Each row was made from one walk, in order. Every step used is in the known rows, and no mark comes twice. Write each row's walk.
Known rows:
B/F/T/G: [ 0.40 -0.13 -0.04  0.12 -0.30 -0.13 -0.07 -0.12  0.24 -0.17  0.05  0.06
  0.04  0.06 -0.20 -0.15 -0.08  0.48  0.00 -0.52 -0.01 -0.05 -0.02]
F/D/G/B/K/T: [-0.12  0.13  0.00  0.60 -0.13 -0.06 -0.16  0.43  0.28  0.26  0.04  0.08
  0.16 -0.18 -0.51 -0.15 -0.11  0.34 -0.24  0.25 -0.21 -0.41  0.27]
G/T/M/B/F: [ 0.22 -0.11 -0.17 -0.34  0.00 -0.05 -0.06 -0.07  0.23  0.14 -0.10  0.10
 -0.20 -0.11 -0.24 -0.07 -0.02  0.16  0.07 -0.58  0.22  0.26 -0.09]
T/M/B/K/D/G: [-0.30 -0.06 -0.21  0.01  0.07  0.13 -0.10  0.19  0.30  0.68 -0.45 -0.23
 -0.03 -0.01 -0.24  0.05  0.20  0.09 -0.22  0.19 -0.02 -0.44  0.11]
D/G/B/K/T: [-0.05  0.12 -0.04  0.44 -0.10 -0.08 -0.09  0.43  0.05  0.31 -0.01 -0.07
  0.25 -0.18 -0.44 -0.10 -0.07  0.32 -0.16  0.02 -0.21 -0.38  0.29]
M/T/G/B: [-0.24 -0.18  0.11  0.43 -0.22 -0.35 -0.18  0.04  0.26  0.14  0.02 -0.03
  0.14  0.07 -0.09  0.09  0.13  0.39  0.00 -0.53 -0.16 -0.11  0.11]
D/G/B/K/T/M: [-0.10  0.01 -0.04  0.31 -0.08 -0.06  0.06  0.23  0.16  0.56 -0.18 -0.07
  0.16 -0.27 -0.50  0.00  0.02  0.12 -0.17  0.13 -0.21 -0.44  0.25]
F/T/G: [ 0.23 -0.17  0.18  0.34 -0.33 -0.01 -0.02 -0.07  0.24 -0.32 -0.08 -0.09
  0.01  0.27 -0.13 -0.09  0.03  0.34 -0.13 -0.28 -0.03 -0.23  0.01]
M/D/G/T: [-0.01  0.01 -0.20  0.42 -0.20 -0.16  0.03  0.12  0.06 -0.43 -0.22  0.20
 -0.06  0.09 -0.13 -0.15 -0.10  0.09 -0.11  0.20 -0.12  0.33 -0.11]
F/D/G: [ 0.02  0.05  0.00  0.35 -0.11 -0.09 -0.06  0.18  0.06 -0.06 -0.04  0.15
 -0.01  0.07 -0.10 -0.04 -0.10  0.14 -0.15  0.33 -0.09 -0.07  0.07]
K/T/G: [ 0.06 -0.09  0.05  0.05 -0.29 -0.09  0.09  0.06  0.17 -0.18 -0.02  0.13
 -0.05  0.09 -0.13 -0.26 -0.04  0.21 -0.13  0.03 -0.20 -0.46  0.09]
K/D: [-0.23 -0.03 -0.19 -0.09  0.02 -0.11 -0.08 -0.06  0.11  0.21 -0.17  0.08
 -0.06 -0.17 -0.06  0.03  0.14 -0.06 -0.07  0.01 -0.06 -0.24 -0.08]
F/T/M: [ 0.22 -0.17  0.14  0.19 -0.13  0.08  0.16 -0.24  0.22 -0.12 -0.22 -0.17
 -0.04  0.00 -0.17  0.11  0.10 -0.08 -0.06 -0.10  0.05 -0.05 -0.13]
K/D/G: [-0.17  0.02 -0.24  0.09 -0.06 -0.20 -0.07  0.10 -0.02  0.22 -0.28  0.10
  0.02 -0.11 -0.12  0.05  0.09  0.08 -0.15  0.09 -0.15 -0.28  0.01]
G/B/F/D: [ 0.02 -0.02 -0.18  0.07  0.04 -0.23 -0.22 -0.05  0.25  0.42  0.18  0.27
  0.03 -0.40 -0.26  0.02 -0.09  0.30  0.08 -0.28  0.03  0.06  0.07]
M/B/K: [-0.09  0.03  0.04  0.04  0.11  0.31 -0.20  0.28  0.22  0.25  0.03 -0.34
  0.04  0.18 -0.06 -0.10  0.03  0.21 -0.06 -0.02  0.11 -0.07  0.14]
B/G/T/M: [-0.02  0.00 -0.05 -0.11 -0.28 -0.15  0.14  0.10  0.02 -0.20 -0.40  0.03
 -0.21 -0.29 -0.11  0.10  0.05  0.00 -0.11 -0.11  0.16  0.07 -0.13]
T/G/B/K/D/F: [-0.57  0.00 -0.18  0.10 -0.14 -0.20 -0.34 -0.09  0.29  0.43  0.08  0.28
  0.12 -0.11 -0.24 -0.09  0.30  0.22 -0.19 -0.28 -0.07 -0.49  0.33]
T/G/B/K: [-0.29 -0.07 -0.01  0.24 -0.10 -0.06 -0.22  0.15  0.27  0.53  0.02 -0.05
  0.16 -0.01 -0.32 -0.04  0.06  0.39 -0.11 -0.23 -0.07 -0.43  0.30]
B/F/D/G: [ 0.17  0.10 -0.21  0.13 -0.07 -0.20 -0.11  0.14  0.07  0.09  0.10  0.32
  0.02 -0.13 -0.17 -0.10 -0.21  0.31 -0.03  0.08 -0.07  0.14  0.05]
G/T: [ 0.03  0.04 -0.01  0.10 -0.13 -0.12 -0.07  0.04  0.01 -0.29  0.01  0.14
 -0.08  0.03 -0.20 -0.10 -0.06  0.07 -0.06 -0.31  0.05  0.17 -0.07]
M/B: [ 0.08 -0.08  0.04 -0.08  0.09  0.15 -0.10  0.12  0.11  0.07 -0.06 -0.22
 -0.06  0.15  0.09 -0.02  0.07  0.17  0.02 -0.13  0.14 -0.02  0.05]
G/B/K/T: [-0.12  0.07  0.02  0.25 -0.02  0.01 -0.12  0.25  0.21  0.32  0.10 -0.10
  0.17 -0.25 -0.40 -0.11 -0.01  0.19 -0.09 -0.07 -0.12 -0.33  0.21]
B/K/D/F: [-0.43  0.18 -0.19 -0.04  0.00  0.03 -0.23 -0.04  0.13  0.06  0.13  0.23
  0.05 -0.08 -0.09 -0.13  0.19 -0.13 -0.16  0.06 -0.03 -0.11  0.13]
D/G/T/M/B/F: [ 0.28 -0.06 -0.23 -0.13 -0.09 -0.16 -0.05  0.10  0.07  0.16 -0.20  0.11
 -0.13 -0.05 -0.30 -0.05 -0.07  0.30 -0.01 -0.50  0.13  0.23  0.01]
D/G/B: [-0.02 -0.01 -0.05  0.31 -0.04 -0.23 -0.07  0.16 -0.12  0.35 -0.12 -0.01
  0.17 -0.11 -0.20  0.15  0.03  0.27 -0.04 -0.18 -0.06 -0.14  0.20]
D/F/T/G: [ 0.17 -0.08  0.18  0.28 -0.39 -0.05 -0.06 -0.22  0.15 -0.62  0.16  0.17
  0.02  0.35  0.00 -0.16  0.14  0.22 -0.13 -0.33  0.03 -0.06  0.11]

Write each row's walk:
[ 0.40 -0.13 -0.10  0.27 -0.13 -0.24  0.03 -0.14  0.11  0.39 -0.18 -0.04
  0.15 -0.32 -0.42  0.20  0.03  0.34  0.03 -0.53  0.01 -0.01  0.05] -> D/G/B/F/T/M
[-0.04 -0.15  0.01  0.16 -0.25 -0.23  0.00  0.07  0.22  0.16 -0.03  0.09
  0.04 -0.12 -0.27 -0.13  0.05  0.37 -0.10 -0.24 -0.17 -0.56  0.21] -> K/T/G/B
[ 0.03 -0.11  0.02 -0.30 -0.06  0.11  0.13  0.18  0.10  0.17 -0.45 -0.34
 -0.19 -0.16  0.19  0.18  0.19  0.12 -0.04  0.06  0.23 -0.15 -0.03] -> T/M/B/G
[-0.30  0.13 -0.24  0.20 -0.02 -0.04 -0.17  0.27  0.08  0.39 -0.20 -0.01
  0.13 -0.08 -0.25 -0.04  0.04  0.12 -0.22  0.19 -0.17 -0.32  0.11] -> B/K/D/G
[ 0.09  0.03  0.01 -0.06 -0.22 -0.02 -0.11  0.40  0.01 -0.32 -0.30 -0.20
 -0.18 -0.05  0.04 -0.02  0.04  0.40 -0.09 -0.33  0.29  0.12 -0.06] -> M/B/G/T
[-0.10  0.02  0.04  0.15 -0.25  0.05 -0.02  0.25  0.31  0.00  0.06  0.02
  0.05  0.10 -0.28 -0.34 -0.08  0.25 -0.20  0.13 -0.21 -0.50  0.18] -> B/K/T/G
[-0.40 -0.07  0.10  0.53 -0.18 -0.20 -0.28  0.20  0.38  0.31  0.10 -0.13
  0.24  0.11 -0.24  0.02  0.09  0.42 -0.07 -0.43 -0.19 -0.16  0.21] -> M/T/G/B/K
[-0.14 -0.18 -0.01  0.12 -0.15 -0.23 -0.10 -0.04  0.16  0.37 -0.07  0.06
  0.06 -0.02 -0.17  0.03  0.11  0.35 -0.03 -0.35 -0.05 -0.37  0.21] -> T/G/B
[-0.09 -0.01 -0.02  0.49 -0.07 -0.23 -0.15  0.18  0.10  0.29 -0.06  0.13
  0.09 -0.12 -0.25  0.09 -0.01  0.29 -0.10  0.05 -0.07 -0.18  0.18] -> F/D/G/B
[-0.08 -0.14 -0.22  0.19 -0.05 -0.02  0.25 -0.10  0.14  0.07 -0.38  0.05
 -0.07 -0.04  0.01  0.05  0.04 -0.17 -0.06  0.60 -0.17  0.07 -0.10] -> T/M/D/G
[-0.17 -0.06 -0.27  0.09 -0.16 -0.29  0.03 -0.05  0.09  0.14 -0.47  0.26
 -0.15 -0.17 -0.39  0.05  0.11 -0.07 -0.23 -0.11 -0.09 -0.18 -0.10] -> K/D/G/T/M
[-0.42 -0.01 -0.17 -0.26  0.09  0.18 -0.15 -0.13  0.35  0.36 -0.10  0.03
 -0.08 -0.02 -0.04 -0.05  0.36 -0.19 -0.15  0.05  0.12 -0.23  0.13] -> T/M/B/K/D/F
[ 0.24  0.04  0.18  0.26 -0.21  0.04 -0.04 -0.20  0.02 -0.66  0.19  0.08
  0.06  0.17  0.03 -0.07  0.11  0.01 -0.05 -0.24  0.11  0.20  0.02] -> D/F/T
[-0.15  0.04 -0.19  0.57 -0.09 -0.02 -0.02  0.32  0.24  0.20 -0.11 -0.05
  0.19 -0.18 -0.31 -0.18 -0.06  0.23 -0.13  0.43 -0.30 -0.19  0.15] -> M/D/G/B/K/T
[ 0.03  0.08 -0.02  0.48 -0.25 -0.20 -0.12  0.23  0.09 -0.35 -0.04  0.30
 -0.09  0.12 -0.31 -0.13 -0.16  0.21 -0.22  0.01 -0.03  0.11 -0.01] -> F/D/G/T
[-0.17  0.02 -0.18 -0.04 -0.33 -0.13  0.18 -0.13  0.12 -0.67 -0.28  0.32
 -0.27 -0.23  0.15 -0.05  0.17 -0.23 -0.08  0.26  0.12  0.43 -0.17] -> B/G/T/M/D/F
[-0.02 -0.21  0.01  0.55 -0.34 -0.13 -0.08 -0.33  0.35 -0.41  0.02  0.18
  0.06  0.13 -0.01 -0.12  0.24  0.26 -0.06 -0.20 -0.04  0.03  0.08] -> M/D/F/T/G/B
[-0.28 -0.12 -0.16  0.26  0.00  0.09  0.13 -0.03  0.50  0.37 -0.20 -0.05
  0.03 -0.36 -0.33 -0.08  0.09 -0.11 -0.07  0.45 -0.21 -0.23  0.02] -> G/B/K/T/M/D
[ 0.13 -0.24  0.16  0.48 -0.28 -0.15 -0.10 -0.09  0.27  0.03 -0.10 -0.11
  0.09  0.07 -0.27  0.04  0.12  0.48 -0.08 -0.54  0.00 -0.35  0.11] -> F/T/G/B
[ 0.16  0.04 -0.26  0.07 -0.01 -0.34 -0.14  0.10 -0.13  0.50  0.03  0.14
  0.19 -0.31 -0.26  0.09 -0.08  0.42  0.09 -0.45 -0.04  0.05  0.18] -> D/G/B/F
[-0.01 -0.13  0.16  0.60 -0.25  0.00 -0.23  0.09  0.39  0.21 -0.01 -0.24
  0.20  0.08 -0.43 -0.03  0.08  0.52 -0.15 -0.45 -0.02 -0.40  0.22] -> F/T/G/B/K
[ 0.45 -0.02 -0.10  0.40 -0.14 -0.27 -0.14  0.05 -0.01  0.16 -0.03 -0.03
  0.23 -0.23 -0.35  0.10 -0.06  0.56  0.04 -0.64  0.00  0.08  0.09] -> D/G/B/F/T
[ 0.00  0.01 -0.03  0.15 -0.19 -0.07 -0.12 -0.27  0.14 -0.43  0.01  0.18
  0.00 -0.01 -0.02 -0.04  0.25 -0.05 -0.13 -0.23  0.04 -0.04 -0.06] -> K/D/F/T
[-0.27  0.06 -0.19 -0.17 -0.03 -0.14 -0.12 -0.21  0.02 -0.10  0.07  0.34
 -0.04 -0.09  0.09 -0.05  0.24 -0.18 -0.08 -0.04 -0.01 -0.06  0.04] -> K/D/F
[-0.24  0.05 -0.01  0.23  0.08  0.02 -0.21  0.15  0.15  0.52  0.07 -0.15
  0.19 -0.18 -0.30  0.06  0.04  0.17 -0.03 -0.18  0.01 -0.15  0.21] -> G/B/K
[ 0.31 -0.16  0.18  0.03 -0.21  0.19  0.12  0.12  0.22 -0.17 -0.50 -0.52
 -0.13 -0.06  0.10  0.20  0.21  0.25 -0.07 -0.12  0.28 -0.11 -0.12] -> F/T/M/B/G
[ 0.12 -0.25 -0.04  0.64 -0.15 -0.09  0.16 -0.18  0.28  0.09 -0.42 -0.15
  0.06 -0.13 -0.22  0.19  0.16  0.09 -0.05  0.13 -0.10 -0.01 -0.06] -> F/T/M/D/G/B
[-0.47  0.01 -0.20  0.13  0.11 -0.08 -0.28  0.08  0.27  0.71 -0.12 -0.06
  0.14 -0.34 -0.35  0.07  0.19  0.13 -0.11 -0.15 -0.06 -0.40  0.13] -> G/B/K/D
[ 0.08 -0.15  0.02  0.41 -0.38  0.02  0.01 -0.31  0.33 -0.78  0.03  0.19
 -0.05  0.33  0.13 -0.24  0.16  0.12 -0.10  0.07 -0.06  0.11 -0.02] -> M/D/F/T/G
